Each row was made from one path, in order. Every step used is in the known rows, and no mark comes twice. Write each row's path.
Known rows:
poro, pifu, lefu, nizukof, tulasas, kelar: [ 12  20  88 -11  28  84 -67 -19 -18  55   2 -10 -15  21  16 -20  72   9
  17 -58  28 -11  36]
nizukof, lefu, kelar, tulasas: [-15  43 -53  32   4  13 -52 -24 -45  10 -35  -5 -23  77   1  42  40  -8
 -88  31  52 -39  -7]
buzu, poro, pifu, lefu, nizukof, tulasas, kelar, muku: [ 16  13  32 -20  23  -4  -1 -30  14 -10  24  61 -60  35 -14 -76  26  35
 -14  10  13  48 -17]
kelar, muku, pemakuz: [-39 -16 -44  17 -68 -89  22 -36   7 -39 104  -2 -31 -25  25  27 -53  -9
  47  51  32  64  39]
lefu, pemakuz: [-26 -57 -46  32  20  81   8 -34   5  80  32 -24  13 -77 -12   8  29 -45
  59 -16   5 -48  39]
muku, kelar, tulasas, nizukof: [ 25 -70  27 -28 -41 -50  -4  55 -39 -60  43  73 -39  38  31  78 -51   8
 -13  17 -35 -31   7]
muku, kelar, tulasas, nizukof, lefu, buzu, poro: [ 28 -59  15 -15  -7 -42  21  72 -21 -60  -3  93  18  57 -28  20 -61  33
 -52  27 -46 -12 -32]
muku, kelar, tulasas, nizukof, lefu: [  0 -42  36  -9 -34 -47  -2  59 -37 -59  22  74 -25  65   2  75 -53  13
 -45  19 -27 -32 -21]
buzu, poro, pifu, lefu, nizukof, tulasas, kelar, muku, pemakuz: [ -8  10  37   1  16   5   3 -20  26 -15  31  56 -42  28 -17 -92  10  26
   9  13 -14  63   1]
pifu, lefu, nizukof, tulasas, kelar, muku, pemakuz: [ 10  47  24  -5 -17  48 -50 -17  75 -11  -7 -16  28  24  28  -6   8  50
  47   6 -10   1  50]
lefu, kelar, muku: [  3  -2 -58 -16 -25 -30 -38 -66 -47  -5  39  -5 -45  15  40  47  33  27
  12  44  84  12  59]
vumi, buzu, lefu, nizukof, tulasas: [ 53 -48 -74  -4  13  21  34  28  19  35 -29  11  38 -37  58 -51 -29 -47
   8 -52 -21 -30 -92]
lefu, nizukof, tulasas, kelar, muku, pemakuz: [-11  10  18   1  23  34  -7 -14  56  13 -31  24  32  43  20  -1 -16   5
  12 -50  14 -16  13]
muku, pemakuz, lefu, nizukof: [-49 -17 -15  24 -22  46  31  32  25  38   9 -65  56 -97 -50 -13  -2 -26
  69  22 -68 -26  38]
nizukof, tulasas, kelar, muku, pemakuz: [-29  47  23  41   1 -73   8 -18  10 -64 -20  34 -49  73  74  49 -54 -14
 -45 -35  30  26 -46]
tulasas, nizukof, lefu, kelar, muku: [-55  39  34 -42  18 -50   6  -4  30 -22 -12  12  12  35   3  38  -5  25
 -26  11  51  29   5]
vumi, buzu, poro, pifu, lefu, nizukof, tulasas: [  52  -28  -15   16   22   17   -2   25    2   52   12   65   11  -24
   56 -105   31   17    7  -39    0    6  -63]
pifu, lefu, nizukof: [ 32   0 -17 -38 -22  93 -39 -19  44  50  30 -48  14 -73   3 -13  63  42
  79  37 -23 -42  64]
tulasas, kelar, muku, pemakuz: [-36  -6  28   1 -19 -95   1 -42  -5 -97  29   1 -49  33  54  34 -37 -35
   0  38  21  54  35]
nizukof, tulasas, kelar, muku, pemakuz, lefu, buzu, poro, pifu: [-14  42  47  42  31 -69  20  10  -7 -51 -54  33  11  74   1 -11 -47  -1
 -66 -46  21  54 -57]
nizukof, tulasas, kelar, muku, pemakuz, lefu: [-36  65  32  45  -5 -84  15  -1   6 -71 -43   9 -29  67  41  58 -56 -11
 -57 -27  18  19 -57]
nizukof, tulasas, kelar: [ -7  40  23  32  35 -23  12  -9 -13 -24 -55  24 -67  40  79  52  -9 -25
 -64 -55  12 -28 -78]
muku, pemakuz, lefu, buzu, poro, pifu: [-33 -30  -7  44   1   4  47  41 -21  22   8 -44  60 -92 -63 -56 -11 -28
  35  15 -61  33   9]

Which path is each row?
[ 23   8 -11 -37  11 -55 -21  32  33 -29 -34  17  53  69  22  41 -32 -23
 -72  -9  21   3   6]
kelar, tulasas, nizukof, lefu, buzu
[ 14  -3 -27  -4  25  86  10  -1  38  91 -19  15  21 -25   7   1  20  12
  17 -62   9 -67 -19]
lefu, nizukof, tulasas
[ 18 -22 -17   2  21 -13  49  30 -44  29 -20 -40  49 -83 -81 -37  18  -4
 -15  14 -18   5 -30]
pemakuz, lefu, buzu, poro, pifu
[-12  53  27  43  12 -68   8   9   8 -59 -69  -2  34  65  31  44 -58   0
 -54 -43  22  23 -44]
nizukof, tulasas, kelar, muku, pemakuz, lefu, buzu
[ 15   5  36 -12  44  42   5 -13   7  17   2  50 -60   3 -13 -86  49  17
 -10  -4 -23  16 -28]
buzu, poro, pifu, lefu, nizukof, tulasas, kelar
[-26 -15 -18  19 -39 -88  35  -5 -11 -29  65  -9  34 -25 -54 -31 -47   3
  22  42  21  89  24]
kelar, muku, pemakuz, lefu, buzu, poro, pifu
[ 31  42  25 -18  10  86 -48 -11  55  21 -37 -22   9   1  33   1  47  43
  28 -11 -19 -46  22]
pifu, lefu, nizukof, tulasas, kelar
[ 20 -22 -70 -30  19  68  58  -3  40  40 -25 -19  -9 -40 -27 -23 -28 -45
  12 -29 -45 -39 -72]
buzu, lefu, nizukof, tulasas
[-32   5 -44  43 -35   1 -21  20 -27 -12 -10 -59  15 -18  -2  28   5 -34
  12  43 -43 -16  52]
muku, pemakuz, lefu, kelar, tulasas
[ -5  35  23  -2  26  35  15  26  17  25 -84 -39  37 -10 -38  27  19  -3
 -26 -34 -17 -68 -35]
pemakuz, lefu, nizukof, tulasas, kelar
[-11 -26 -91 -18 -28 -16  24 -43 -17 -43  28 -40 -45 -16  -3  -2 -35 -43
  30  59 -12  39   8]
buzu, lefu, kelar, muku, pemakuz
[  23   11   56  -40    1   31 -102  -15  -44   20   32  -13  -32   40
   45   11   76    7   13  -11   41   18   92]
poro, pifu, lefu, kelar, tulasas, nizukof
[ -4  -8 -19 -22  -5  43  25  17   7  55 -16 -65  44 -85 -67  14  35  -3
  25  16 -21 -64   7]
pemakuz, lefu, nizukof
[ 39 -64 -32  -6  43  13  37  -2 -41  51  17  17  27 -70 -30 -75  22  -2
   5  -8   4  29  -9]
lefu, buzu, poro, pifu
[ 16  -2   2  -7  24  53  16  -9   9  53  35  47 -55 -31 -27 -88  48  30
  10   0 -20  13 -31]
buzu, poro, pifu, lefu, nizukof, tulasas
[ 33 -17  38  -5   2  51 -54 -16 -57  62  46 -44  18 -49   5 -20  63  11
  40 -22  34  19  56]
poro, pifu, lefu, buzu
[ 26  -8   7 -46  16  -5 -24  -7  -9 -12  33  47 -68  18   9 -60  50  15
  -9  39 -11  44  28]
buzu, poro, pifu, lefu, kelar, tulasas, nizukof
[-50  17  26  39   8  37  21  37  31   8 -51 -44  52 -29 -24  -1 -13 -28
  23 -17 -66 -29   3]
muku, pemakuz, lefu, nizukof, tulasas, kelar
[ 19  -9 -31   4  -1  -9  29  29 -31  25 -38 -81  77 -90 -47  28   8  -5
  -1  11 -10 -29 -10]
pemakuz, lefu, buzu
[ -4  44  20 -10   6 -10   9   9  25  -2 -60 -27  39  21 -41  36  -4  13
 -30 -19  18 -38 -25]
pemakuz, lefu, nizukof, tulasas, kelar, muku
[-12  29 -39  -6 -34 -46 -11 -22 -50 -15  -3 -59  -9 -14 -26  60  26  20
 -10  55  45 -10  23]
pemakuz, lefu, kelar, muku
[ 36 -73 -19  12 -59 -30 -14  30 -80 -43  57  60 -66  31  23  76 -33   2
 -21  34 -24 -51  -2]
muku, kelar, tulasas
[ 18  -7 -38 -45  18  12  42 -25  45 -24 -34  -4 -14  26 -16 -12 -49 -40
 -12 -19 -13  -4 -57]
buzu, lefu, nizukof, tulasas, kelar, muku
[-11  25  89   3   0  46 -70 -25   2  23  32  -4   3  45  10 -26  32  16
  37 -41  36  35  65]
poro, pifu, lefu, nizukof, tulasas, kelar, muku, pemakuz
[-38  -3 -28   3 -62 -54  20 -12  29 -17  62 -32  35 -32 -39  14 -42   6
  52  49  15  36  50]
kelar, muku, pemakuz, lefu, nizukof
